In the rows, 128 means zero.
Known rows, with every step that occurs:
soser-bepu-muru-bote-kupe: [150 129 134 111 128 166 172  88 105 154 153 125 125  96 139  84 202 105
 123 108 134 127 106 105  80 155 140  75 138 122 146 105 145  80 145 143
 127 149 117 141 117 122 162 194 157  91]
nute-novalis-kupe-bepu-muru-bote: [105 110 152 184 174 106 156 122 187  68 178 138 197 128 124 133 138 137
 128 110 161 115 131  98 140 163 176 180  31 132  45 164 109 133 185  61
 165 183 199 139 152 157 139 236 111 127]
nute-bote-soser-novalis-gidoli: [161 114 145 115  66 152 144 145 160 155 143 140  83  75 141 101  97 152
 123  95  78 146 178 148 103 112 107 103 151 147 123  65 150 182 109 124
 105 108 121 132 160 163 154  87 109 191]
bote-gidoli-novalis-soser-bepu: [127  81 116  90 115  94 120 112  79 113  89 171 119 199 157 166 148 112
 136 131  97  77 148 145 158  77  94 143 161 107 140 143 143 107  84 209
  93 108  90 121 103 117  90  79 173 163]
gidoli-novalis-nute: [136 172  57 142 142  82  57  93 157 127 111 128  60 164 109 191  77 126
 181 194 125 120  91 141 194 119 133 161 154 134 135 156  82 156 127 113
 122 147 141  68  98 112 112 132 165 154]
nute-bote: [139 140 129 149 137 165  86 144 112 124 168 129  95 115 117 106  97 118
 140 165 101 119 125 129 120 138 117  98 183 175 139 127  86 134 119 104
 132 151 146 137 129 136 162 153 125 156]
muru-bote-kupe-bepu-soser-novalis: [ 80 145 164 139 150 186 170 176 122  86  95  95 162  69 135  82 154  92
 102 110 138 171 143  81  65 104 185 108  69 113 112 145 140 125 166 103
  82 132 121 104 116  76 117 155 101 104]
soser-novalis-gidoli: [122 160  95 132  88 150 138 141 174 158  83 103  87 110 196 139 105 135
 143  96  92 125 137 144 117 105 104 160 159 110 100  66 155 146 152 123
 131 116 108 101 120 133 141 111  93 180]
novalis-kupe-bepu-muru-bote-gidoli: [133 106 184 152 200  79 156 150 160  97 169 160 208 126 120  88 166 158
 124  65 133 111 177 116 124 139 167 174  60 110  39 150 118  64 153 121
 184 135 157 137 175 135 145 184 121  93]
soser-novalis-kupe-bepu-muru-bote: [128 152 137 175 176 119 149 139 201 100 123 132 205  99 118  87 153 143
 123  67 146 144 173  73  94 146 159 173  32 106  14 107 136 125 190  90
 141 146 177 148 130 118 153 193 120 123]
nute-bepu-soser: [ 78 156 104 138 163 189 113 153  83 133 120  81 146 112 139 145  97 111
 151 181 132 122 104 130 136 135 139 134 147 148 157 150 144 140  93 137
 133 133 115 166 135 139 106 120 116 119]
nute-bepu-soser-novalis-gidoli-bote: [111 143 108  98 107 167 160 180 104 131  62  77 124  67 172 141  67 147
 129 153 130 112 114 176 138 101 170 133 130  83  97 128 214 211 123 168
 123 111 142 127 109 137 129  77 101 157]
gidoli-bote-kupe: [146 144 142 135  85 107 154 135 107 146 137 120  77 130 120 110 133 130
 116 155 171 129  88 138 150 120 144  67 142 139 151 136 119 114 163 174
 143 169 120  69 109  99 141 138  86 107]
soser-bote-kupe-bepu: [115 153 154 101 105 143 149 125 133 157 121 105 108 132 143 144 131  76
 120  91 139 209  95  70 110 108 121 105 150 137 165 141  46  84 144 101
 143 139 127 103 113  69 127 157 112  90]
novalis-gidoli-bote-soser-bepu-muru: [189  63 133  70  73  87 190 108 151 169 117 115  87 103 104 122 154 150
 118 102 149  84 109 187 119 127  96 107 131  98 141  66 196 151 119 178
 134 103 117 134 147 185 158 107 145 146]
muru-bote: [132 123 110 170 161 168  91 154 112 124 146 111 106 124 114 106 117 160
 119 151 133 112 137 118 131 166 115  98 133 165 114  92 135 124 161  93
 154 137 128 106 113 130 146 151 106 116]
bote-kupe-bepu-soser-novalis: [ 73 177 152 126 119 152 183 157 152 116  86  79 149 103 160 107 139  57
 132 105 130 176 108  94  80  76 166 134  93 104 146 163 124 120 158 135
  71 139 114 129 126  79 108 144  87 124]
novalis-kupe-bepu: [ 90 134 115 164 182  87 128 143 184 103 131 104 146 148 139 121 120 110
 140  97 145 148 121  76 149 116 119 175  98 133  87 120  69 108 143 121
 154 144 160 114 141 130 132 172 104 156]
kupe-bepu-muru: [105 158 131 123 156 107 144 133 186 136 152 103 154 119  79 148 128  76
 159 112 131 130 128 118 110 132 133 173 107 119 103 160  96  87 159  88
 153 156 141 140 144 107 139 174 109 110]
bote-gidoli: [126 130 128 143 124 110 130 148 112 137 159 151 121 152 156 109 131 132
 122 120 105 122 134 161 141 126 117 134 167 111 137 123 127  79 136 143
 148 127  92 111 139 144 130 123  97 119]
novalis-soser: [106 127 117 128 105 121 102 111 110 127  95 124 114 163 109 163 121 111
 163 139 143 100 152 128 153 110  69 107 126 172 109 132 127 109 131 138
 134 130 103 106 121 123 107 111 103 169]
novalis-nute-bepu-soser: [111 196  73 120 157 158 107 118 103 133 106  72 122 103 119 164  70  97
 176 204 119 152  95 149 157 125 159 146 136 118 129 191 121 150 107 121
 132 110 124 135 138 155 113 128 154 143]
muru-bote-gidoli-novalis-nute-bepu: [138 148  87 139 173 105  86 140  85 130 151 158 125 130 137 153  64 181
 151 182  93 127 151 152 195 159 201 164 164 112  91 194 117 128 113 131
 152 126 132  74  98 135 114  96 190 100]
novalis-soser-bote-gidoli: [137  94 182  87  66 124  96 114  68 140 110 173 138 187 137 152 138 137
 113 105 116 135 158 143 155 102  72  95 160 132 129 134 114  87 119 148
 147  79 112 135 130 100 111  79 125 138]
bote-kupe-bepu-soser: [ 81 148 160 122 151 136 152 152 127 107 101  77 135 101 122 121 137  57
 139 129 150 143  91 102 104  85 154 116 117 131 177 184 100  95 128 133
 114 151 115 109 144  97 106 162  98 115]
bepu-muru: [134 162 125 148 126 116 119 111 164 150 155 130 125 136 106 141 132 119
 155 136 140  99 120 145 112 153 109 136 139 131 135 133 130 101 153 112
 165 164 138 149 146 134 147 158 114 122]
kupe-bepu-soser: [ 81 121 134 130 176 143 129 161 133  92  95  73 157 113 105 132 112  84
 148 144 136 128 101 124 116 101 130 144 104 125 142 155 110 126 133 101
 124 122 133 131 133 109 108 144 112 134]
gidoli-novalis-nute-bepu-soser: [112 187  57 122 175 134  68 117 113 121  89  98 112 133 121 189  54 133
 183 221 121 122  88 153 185 115 185 170 160 128 140 215 105 186  76 142
 107 135 146 118 116 133  95  95 179 134]
nute-bote-kupe-bepu: [111 150 169 119 126 140 148 164 120 125 172 114 111  94 114 109 111  71
 145 126 109 175 123  93 105 109 164 102 162 168 133 178  50  88 132 119
 124 166 138 105 143 101 144 170 117 125]
bepu-muru-bote: [145 136 136 165 155 147 107 118 132 136 162 135 141 111  91 112 142 150
 137 141 151  98 141 133 110 178 127 106 114 144  97 118 150 107 157  83
 161 157 147 141 135 129 156 174 122  98]
soser-bote-gidoli: [146 132 151 111  95 140 111 131  83 154 153 169 120 171 162 127 136 141
  98 110 100 149 115 139 127 138 106 108 180 116 161 113 101  97 120 127
 165 101 122 137 121 108 148 112 121 101]
kupe-bepu-soser-bote-gidoli-novalis: [122 100 175  96 154 114  99 159 101  82 105 143 170 161 133 169 111 114
 107 127 109 129  97 135 139  89 158 155 140  97 179 174  79 146  89 129
 124 103 152 138 110  61 104  94 159  78]
bote-soser-novalis-nute-bepu: [138 198  55 127  96 118 156  98 175 182 136 105  88 110 141 142  80 131
 152 125 108 212 164 133 124 155 131 152 122 122 109 127 149 158 132 116
 101 105  95 129 125 164 107  81 125 150]
gidoli-bote-soser-bepu: [161  71 102 114  96 115 170 116 124 136 137 114  80 127 108  96 154 149
  94 136 160 116 103 144 116 150  84  72 140 125 156  61 176 163 125 174
 109 117  94 125 105 158 126  98 126 135]

Rows:
[136  99  83 116 115 138 165 102 136 157 138 112  88 139 124 104 168 110
 122 112 132 132 118 121  97 140  58 101 147 137 189  53 149 131  97 148
  96 108  78 149 119 171 121 118 135 148] | bote-soser-bepu
[186  82 129 102  94  91 177  88 140 152 150 135 111 123  83 107 177 134
 100 125 174  99 101 161 104 157  99  79 111 110 163  90 192 138 133 169
 118 132 112 158 131 167 148 127 141 119] | gidoli-bote-soser-bepu-muru
[138  88 134 104 134 158 122  89  91 122  94 130 166 117  95 125 171 121
 134 127 140  80 167 109 115 137  84  98 100 135  82 104 174 114 137 138
 118 114 123 149 117 147 144 152 174 135] | novalis-soser-bepu-muru-bote
[161 180  94  84 116 105  80 106  94 166 139 158 106 174 154 197  66 151
 145 161  67 181 109 148 191 127 164 160 213  99 138 183  69 140  85 136
 154 108 147 109  94 110 122  79 196  90] | soser-bote-gidoli-novalis-nute-bepu
[105 156 124 102 143 215  94 135  62 141 112 104 145 119 149 161  98 132
 124 157 138 158  92 115 132 144 127 102 168 146 178 132 117 161  78 118
 139 101 150 192 116 114 126 103 142 100] | nute-bepu-soser-bote
[ 99 108 158 143 196  57 109 159 137  56 101 156 182 160 147 134 137 133
 122 125 123  78 112 139 167  63 180 204  84 104 130 181  89 123  80 181
 111 141 160 129 146 122 102 122 135 130] | bote-gidoli-novalis-kupe-bepu-soser
[171 131 144 160 104 137 158 105 171 157 162 165 139  87  90  83 162 162
 108  96 151 134 188 125  78 189 114  92  74 137 100  72 201 139 162  95
 103 142 117 161 137 141 142 122 109 118] | bepu-muru-bote-soser-novalis
[142 101 126 162 165 114  81 153  86 111 164 186 120 150 129 116 127 176
 117 155 108  81 148 148 157 141 150 130 159 131 121 128 132 117 131 137
 131 146 124  86 103 108 131 117 139  94] | muru-bote-gidoli-novalis
[143  64 101 137 138 159 153 127 108 130 149 125  96 105 114  72 170 151
  94 112 135 126 143  99  93 173  75  72 125 146 163  37 170 141 127 129
 102 103  94 138 112 161 127 124 143 124] | muru-bote-soser-bepu
[ 92 141 114 188 121 119 121 100 161  98 165 144 126 181 184 131 128 130
 132 138 149 116  83 124 174 136 145 159 100 147 130 132 110 148 144 117
 143 168 159 127 140 173 126 188  86 182] | nute-novalis-kupe
[131 199  61 141 100 126 125  98 181 151 107 103  94 137 147 143  88 107
 154 142 101 180 130 133 133 121 131 160 135 101  98 132 119 146 190  89
 111 115 123  92 101 126 139 128 119 175] | soser-novalis-nute
[164  90 132 125 156 121 127 111 100 116 151 176 160 134 133 115 179 150
 113 127  95  74 124 141 117 146 153 140 141  97 125 122 160 107 114 159
 123 128 128 136 114 129 144 143 194  87] | soser-bepu-muru-bote-gidoli-novalis
[143  99 134 180 186  86  75 143 105  90 158 197 138 175 151 103 155 201
  98 135 126  67 147 122 183 126 162 143 121 137  99 118 111 124 106 169
 146 150 156 102 125 128 136 130 148 107] | muru-bote-gidoli-novalis-kupe
[141 167 176  91 104 122 143 100 152 167 140 123 146 128 118 151 154  75
 130  72 148 194 103  78  94 128 129 116 144 126 151 152  62  69 144  98
 159 147 150 144 137  75 142 182 124  70] | soser-bote-kupe-bepu-muru
[158  85 184 127 129  77  83 114  90 111 132 207 167 156  79 150 148 172
 137 145 136  42 194 154 167 130 140 129 110 140  80 173 165  93 122 153
 132 149 128 110 135 105 121 102 156 104] | bepu-muru-bote-gidoli-novalis-soser
[110  95  79 113 112 112  92  89 102 116  84 125 113 187 139 174 134 104
 150 160 126  83 118 109 160  87  76 132 156 139 137 121 128 146  89 181
  73 131 119 120  81 116  96 106 180 170] | gidoli-novalis-soser-bepu
[138 122 129 178 112 152 142 129 152 139 154 151 111  99 115  79 146 175
  91 109 137 152 181 117  95 182 104  87  89 147 122  51 185 161 163  98
  93 120  98 127 117 135 125 104  89 119] | muru-bote-soser-novalis
[191 138 111 133 114  83  64  88 149 132 166 161  51 132  73 152  73 154
 157 194 108 120 132 153 170 137 136 108 164 179 148 163  62 179  82 114
  89 149 148  99 142 139 132 116 178 165] | gidoli-novalis-nute-bote-soser
[ 85 127 147 154 195 114 115 160 160  69  99  91 181 128 129 121 138 103
 138 119 156 122 108  92 142  90 138 165  74 133 114 148  90 137 111 130
 127 140 157 144 152 131 116 166 108 145] | novalis-kupe-bepu-soser
[143  97 156 136 159 101 151 141 172 128 170 134 154  88  45 110 146 137
 126  90 167 139 178 119  84 182 126 121  65 144 103 125 151 110 156  74
 144 138 137 139 162 141 129 155 117  84] | kupe-bepu-muru-bote-soser
[170 145 136 114 118 121 105 134 111 128 166 154  92 125 129 115  81 119
 143 160  65 147 142 182 143 111 153 128 180 121 110 190  74 109 127 119
 137 113 130 106 156 145 167 129 147 159] | novalis-nute-bote-gidoli
[140 169  75 146 124 147 153 123 146 158 143 115 105  77 124 111  82 166
 129 140 126 204 183 115 123 188 152 126 104 129  75 106 175 168 148  88
 104 103  95 118 119 158 116  91 136 130] | muru-bote-soser-novalis-nute-bepu
[ 86 118 120 137  80 128 121 100 113 106 127 132 129 177 132 176 114 103
 150 164 136  97 123 150 166 122  95 129 108 165 115 163 136 145 149 119
 111 158 109 107 124 154  89 133  91 192] | nute-novalis-soser
[157 125 143 140 129  79  62 109 114 128 133 210 121 213 181 152 142 185
  98 105 117 109 108 124 190 101 122 145 169 130 151 114  58 128  81 161
 151 131 166 139 121  99 139 117 162 108] | soser-bote-gidoli-novalis-kupe
[107 118 157  98 143 167 104 138 119  94  85  83 159 119 113 147 111  90
 113 134 147 164  92 101 103 107 112 124 126 123 164 137  77 148 125  82
 133 100 151 157 118  76 131 134 124 115] | kupe-bepu-soser-bote
[129 151 105 155  83 126 151 110 177 164 139 141  90 130 137 104 139 139
 118 107 133 161 146 130  95 147  88 123 111 140 146  71 170 145 146 124
  94 126  89 142 130 136 108  90  86 150] | bote-soser-novalis
[113  93 146 172 208  67 101 173 133  66 143 173 170 155 137 107 131 177
 106 102 127  94 161 100 175 113 169 180  94 126  65 141  90 107 125 141
 153 145 157  86 121 106 117 147 138 108] | muru-bote-gidoli-novalis-kupe-bepu
[171 101 145 152 123 121 127 109 143 155 175 160 135  96  63 104 165 166
 116 111 169 103 163 133 110 198 105  85 106 160 135  92 173 118 129  97
 144 149 118 154 163 160 140 139 119  93] | bepu-muru-bote-soser
[139 131 118 121  65 118 164 124 185 181 106 127  73 102 162 122 126 157
 128  80 108 144 154 156 106 112  83 134 139 122 138  57 179 158 129 134
 104  98  91 114 147 164 119  74  99 180] | bote-soser-novalis-gidoli
[112 104 202 114 163 117 122 153 114  83 103 144 198 155 156 115 151 123
  87  80 132 144 110 114 140  80 145 152 104 102 140 135  65 117 101 130
 151  82 166 168 156 113 130 139 134 115] | novalis-kupe-bepu-soser-bote-gidoli
[109 101 117  99  75 135 157  50 120 119 116 128 158 161 142 171 154  63
 149 151 134  88 108 147 123 115 103 140  97 121 115 158 165 135 142 134
 101 144 119 167 129 170 115 167 135 179] | nute-novalis-soser-bepu-muru
[144 158 117 142 132 164 167 132 142 185 178 139 158  68 109 101 131 168
 120 106 138 154 189 115  85 215 141 117  91 133  89  97 215 147 142 105
 115 135 115 183 137 158 133 111 128  83] | nute-bepu-muru-bote-soser-novalis
[130 130 149 117 115 185  78 118  83 125  98 116 129 141 122 148 131 122
 108 148 143 131  84 127 123 121 104  87 152 137 201 104 108 153 106 109
 132 102 142 163 117  92 134 125 125 128] | bepu-soser-bote
[108  96  93 109 108 148 133 102  88 127  76  99 119 158 133 133 152  86
 149 128 124 110 131 105 130 101  63 117 143 130 129 111 144 118 124 164
  99  97  89 123 103 146 110 121 149 182] | novalis-soser-bepu
[111 102 190  84 139 142 126 162  88  87 100 127 173 137 129 126 131  96
  99 108 113 157 109 129 108 103 138 136 128  98 164 155  95 112 117 112
 145  75 136 154 133  78 123 117 118  90] | kupe-bepu-soser-bote-gidoli
[ 67 156 154  97 111 148 194 171 164 132  50  68 124  74 181 130 126  71
 132  77 112 157 111 115  82  39 162 156 111  82 139 147 131 132 139 137
 106 111 111  97 148 106 113 126  90 151] | bote-kupe-bepu-soser-novalis-gidoli
[162  46 102  83  74 108 189 141 130 147 108 105  53 111 135 115 142 156
 104 110 133  94 104 165 126 120  78 107 157 102 158  44 178 171 105 186
 128  96  95 105 123 182 141  82 131 159] | novalis-gidoli-bote-soser-bepu
[ 84 189  90 144 140 201 142 150 107 131 105  90 156  93 169 133 107 111
 132 154 120 152 119 126 109 132 159 140 127 118 136 133 182 166 121 132
  93 123 114 180 116 132 113  94 109 137] | nute-bepu-soser-novalis
[117 182 149 117 131 102 175 118 172 154 153 102 134 103 106 124 145  60
 158 100 148 152 106 103  94 114 148 144 123 124 128 174  98  59 162 123
 152 173 122 120 161  93 127 195 107  83] | bote-kupe-bepu-muru
[114 143 165  94 128 186 113 153  31 140 131 132 164 131 164 140 112 129
 100 136 103 147 108 144 130 136 148 114 184 113 181 152 129 126  76 145
 144  91 129 190 129 120 127  88 133  86] | nute-bepu-soser-bote-gidoli
[171  74 135 112  77  80 144 147 150 152 120 123  51 110  98 129 114 181
 108 127 157  91 121 186 157 127  95  97 149 134 143  70 176 160 129 157
 144 123 109  80 139 169 130  77  96 160] | novalis-gidoli-bote-soser
